What can hang from each mark:
j_964: j_344 j_373
j_73: j_689
j_499: j_344
j_979: j_344 j_689
j_344: j_64 j_73 j_444 j_560
j_444: j_344
j_689: j_979
j_373: j_73

Known rows, with every way that one mark hangs from another:
j_73[j_689]: [ 0.51  0.16 -0.10 -0.39  1.03  0.99  0.06  2.02 -0.27  0.36  1.00  0.44
  0.19 -0.14  0.16  2.37  0.76  0.09  0.90]
j_444[j_344[j_64]]: [-0.56 -1.30  0.98  1.08 -1.46  0.36  1.03 -0.75 -1.79  0.94  0.23 -0.42
 -0.43  0.13  0.06  0.58  0.66  0.06 -2.96]
j_979[j_344[j_64 j_73 j_444 j_560] j_689]: [ 3.44 -1.98  0.68  0.20 -4.45  1.83 -0.60  1.36 -3.54  0.37 -1.81 -1.65
 -1.56 -0.39 -1.83 -0.12  4.09 -0.08 -4.45]
j_689[j_979[j_344]]: [ 0.98 -1.63  0.21  0.06  2.27  1.75 -0.98 -0.51 -1.23  0.07 -1.10 -0.58
 -0.04 -0.26 -1.20  0.90  0.17  0.18 -0.01]
j_964[j_344[j_64] j_373[j_73]]: [ 1.62 -2.17  0.17  0.29 -1.01 -1.07 -2.42 -0.84 -1.30 -0.80 -0.79 -0.68
 -2.68 -0.20 -3.52 -4.40  4.56 -0.54 -2.33]
j_444[j_344[j_64 j_73[j_689[j_979]] j_560]]: [ 2.79 -2.36 -0.41  0.22 -2.42  1.00 -0.28  1.92  0.10  1.56 -1.24 -0.80
 -0.98 -0.59 -2.99  4.50  2.83 -0.29 -3.03]
j_979[j_344[j_73 j_444 j_560] j_689]: [ 3.27 -1.69 -0.76 -0.21 -2.99  1.81 -1.60  1.37 -2.85  0.50 -1.86 -1.50
 -0.82 -0.63 -2.14  0.98  3.73  0.35 -2.34]
j_344[j_444]: [ 0.77  0.06  0.23 -0.42 -1.30  0.18 -0.08 -0.01 -0.47  0.10 -1.03 -1.19
 -0.17 -0.39  0.13  0.02  0.17  0.21 -0.41]
j_73[j_689[j_979[j_344[j_64 j_444 j_560]]]]: [ 3.68 -1.94  1.17 -0.47 -0.67  2.64 -0.96  1.36 -2.04  0.22 -2.26 -2.17
 -1.63 -0.78 -1.30  2.26  2.30 -0.26 -2.07]
j_444[j_344[j_64 j_73[j_689[j_979]]]]: [ 1.53 -2.11  0.08  0.35 -1.16  1.35  0.58  1.97 -0.60  1.79 -0.11 -0.10
 -0.10 -0.35 -2.26  4.40  1.96  0.06 -2.59]
j_499[j_344[j_64 j_73[j_689[j_979]] j_444 j_560]]: [ 4.24 -2.19 -1.03 -0.74 -2.66  1.38 -0.42  1.96 -1.13  0.54 -2.63 -1.71
 -1.25 -1.08 -2.97  2.71  3.70  1.06 -3.30]
j_373[j_73[j_689[j_979[j_344]]]]: [ 2.15 -1.78 -0.31 -0.44  1.39  1.87 -2.48  1.73 -1.26  1.03 -0.65  0.38
  0.35 -0.44 -2.55  2.03  2.06  0.13  1.05]
j_344[j_64 j_73[j_689[j_979]] j_444 j_560]: [ 4.28 -1.29  0.19 -0.88 -3.67  0.82 -0.43  2.70  0.69  0.69 -2.46 -1.76
 -1.47 -0.87 -2.58  2.87  2.71 -0.53 -2.53]
j_73[j_689[j_979]]: [ 1.39 -0.40 -0.08 -0.76  2.07  1.65 -0.46  2.07  0.52  0.59  0.01 -0.11
  0.09 -0.41 -0.85  2.98  0.16  0.04  1.58]
j_689[j_979]: [ 0.87 -0.60  0.00 -0.40  0.98  0.67 -0.58  0.11  0.82  0.22 -0.98 -0.53
 -0.10 -0.28 -0.99  0.63 -0.60 -0.04  0.70]
j_73[j_689[j_979[j_344]]]: [ 1.46 -1.45  0.08 -0.33  3.32  2.73 -0.94  1.48 -1.56  0.40 -0.14 -0.13
  0.16 -0.40 -1.07  3.24  0.92  0.24  0.89]
j_964[j_373[j_73[j_689[j_979[j_344[j_64]]]]]]: [ 3.12 -2.34  0.36  0.16  0.66  1.76 -3.08  1.07 -1.61  0.52 -0.91 -0.49
 -1.96 -0.41 -4.18 -0.68  3.82 -0.70 -0.90]
j_344[j_73[j_689] j_444]: [ 1.99 -0.20 -0.74 -0.79 -1.97  0.46  0.05  2.69 -0.09  0.74 -0.39 -0.31
  0.26 -0.61 -1.16  3.21  2.09  0.32 -0.70]

Rows:
[ 1.45 -1.98 -1.60  0.02  0.62 -0.93 -1.80 -0.43 -0.27 -1.03 -0.67 -0.58
 -1.90 -0.45 -3.91 -1.34  4.16  0.06 -1.59] -> j_964[j_344[j_73] j_373]
[ 2.05 -1.27 -0.55 -0.34 -0.72  1.57 -0.39  2.05 -2.17  0.61 -0.51 -0.32
  0.30 -0.56 -1.37  3.51  2.82  0.55 -1.37] -> j_979[j_344[j_73[j_689] j_444]]
[ 2.04 -0.80 -0.91 -0.74  0.32  0.97 -0.42  2.78  1.20  0.86 -0.36  0.29
  0.35 -0.52 -2.33  3.82  1.32  0.00  0.41] -> j_344[j_73[j_689[j_979]]]
[ 2.19 -1.11  0.43 -0.35 -1.11  0.99  0.55  2.76  0.51  0.72 -0.33  0.14
 -0.38 -0.25 -2.01  2.78  1.68 -0.43 -1.74] -> j_344[j_64 j_73[j_689[j_979]]]
[ 2.47 -1.75 -0.92  0.21 -1.69  1.61 -1.51  1.38 -2.40  0.36 -0.83 -0.32
 -0.67 -0.23 -2.25  0.96  3.55  0.14 -1.94] -> j_979[j_344[j_73 j_560] j_689]
[ 1.94 -1.83 -0.42  0.65 -3.45  0.36  0.25  1.85 -0.66  1.34 -0.28 -0.22
 -0.93 -0.34 -1.94  3.88  3.40 -0.21 -3.69] -> j_444[j_344[j_64 j_73[j_689] j_560]]
[ 1.58 -1.54 -0.49  0.14 -3.48  0.01  0.92 -0.08 -2.29  0.13 -1.49 -0.89
 -0.49 -0.43 -1.40 -0.35  2.71  1.41 -4.47] -> j_499[j_344[j_64 j_73 j_444]]
[ 3.50 -1.35 -0.05 -0.44 -2.34  0.68 -0.33  2.65  1.18  0.53 -1.43 -0.56
 -1.31 -0.50 -2.71  2.85  2.56 -0.80 -2.17] -> j_344[j_64 j_73[j_689[j_979]] j_560]
[ 4.30 -2.88 -0.80 -0.44 -0.02  0.44 -2.21  1.56  0.27 -0.79 -1.75 -1.58
 -3.38 -0.87 -5.10  0.73  5.57 -0.69 -2.55] -> j_964[j_344[j_64 j_73[j_689[j_979]] j_560] j_373]
[ 1.34 -1.78  0.85  0.73 -1.86  1.92  0.34  1.44 -3.71  0.44  0.29  0.22
 -0.48  0.25 -1.26 -0.24  3.10  0.04 -3.64] -> j_979[j_344[j_64 j_73] j_689]
[ 3.06 -2.61  0.18  0.37 -2.15  0.77 -0.83  0.08 -0.61 -0.06 -2.57 -1.05
 -1.42 -0.37 -3.08  0.80  2.58 -0.60 -3.72] -> j_689[j_979[j_344[j_64 j_73 j_560]]]
[ 2.57 -1.60 -1.30 -0.01 -0.69  1.07 -1.19  1.99 -0.98  0.22 -0.67  0.13
 -0.43 -0.44 -2.19  3.62  3.50 -0.05 -1.38] -> j_979[j_344[j_73[j_689] j_560]]
[ 2.22 -0.52  1.09 -0.14 -4.02 -0.07 -0.01 -0.11 -0.53 -0.23 -2.11 -2.04
 -1.80 -0.42 -0.27 -0.94  1.40 -0.54 -2.96] -> j_344[j_64 j_444 j_560]
[ 3.71 -2.50 -0.53 -0.13 -3.37 -1.03 -1.79 -0.54 -0.76 -1.24 -2.78 -2.66
 -3.71 -0.82 -4.15 -2.26  5.57 -0.52 -4.54] -> j_964[j_344[j_64 j_73 j_444 j_560] j_373]
[ 3.83 -2.56  0.42 -0.09 -3.45  0.98 -0.94  0.05 -1.11  0.09 -3.62 -2.23
 -1.61 -0.74 -2.96  0.81  2.73 -0.37 -4.14] -> j_689[j_979[j_344[j_64 j_73 j_444 j_560]]]
[ 3.53 -1.66 -0.16 -0.87  0.74  2.60 -1.93  1.40 -1.35  0.38 -2.26 -2.01
 -0.91 -1.02 -1.63  3.36  1.97  0.13  0.08] -> j_73[j_689[j_979[j_344[j_444 j_560]]]]
[ 2.91 -2.41 -0.27  0.17 -2.24 -1.40 -3.32 -0.93 -0.66 -1.04 -1.92 -1.36
 -3.57 -0.45 -4.29 -4.29  5.40 -0.86 -2.79] -> j_964[j_344[j_64 j_560] j_373[j_73]]
[ 2.65 -2.04  0.37  0.63 -3.14  1.68 -0.57  1.34 -3.04  0.21 -0.82 -0.50
 -1.42  0.01 -1.97 -0.13  3.93 -0.32 -4.05] -> j_979[j_344[j_64 j_73 j_560] j_689]
[ 2.16 -1.72  1.12  0.29 -3.20  2.12  0.24  1.39 -4.17  0.54 -0.71 -0.97
 -0.65 -0.10 -1.09 -0.22  3.25  0.27 -4.03] -> j_979[j_344[j_64 j_73 j_444] j_689]
[ 2.87 -2.27 -1.21 -0.92  2.48  0.54 -3.91  1.24 -0.11 -0.04 -0.81 -0.61
 -1.80 -0.85 -4.78 -0.35  4.32 -0.07  1.34] -> j_964[j_344 j_373[j_73[j_689[j_979]]]]
[ 4.04 -1.94 -1.49 -1.06 -1.10 -0.25 -4.28  1.07 -0.69 -0.37 -1.99 -1.94
 -2.81 -1.19 -4.32 -0.81  5.89 -0.15 -0.14] -> j_964[j_344[j_444 j_560] j_373[j_73[j_689]]]
[ 1.33 -0.96  0.62 -0.12  0.00  2.80 -0.77  0.75 -4.21  0.45 -0.38 -1.20
 -0.13 -0.27  0.02  0.01  1.72  0.72 -0.74] -> j_979[j_344[j_444] j_689]
[ 3.49 -1.82  0.32 -0.03 -3.41  1.27 -0.32  1.98 -2.19  0.26 -1.61 -1.23
 -1.36 -0.58 -1.74  2.52  4.06 -0.27 -3.92] -> j_979[j_344[j_64 j_73[j_689] j_444 j_560]]
[ 0.64 -1.55  0.05  0.74 -2.17  0.64  1.16  1.92 -1.38  1.56  0.88  0.48
  0.00 -0.06 -1.21  3.78  2.58  0.10 -3.26] -> j_444[j_344[j_64 j_73[j_689]]]
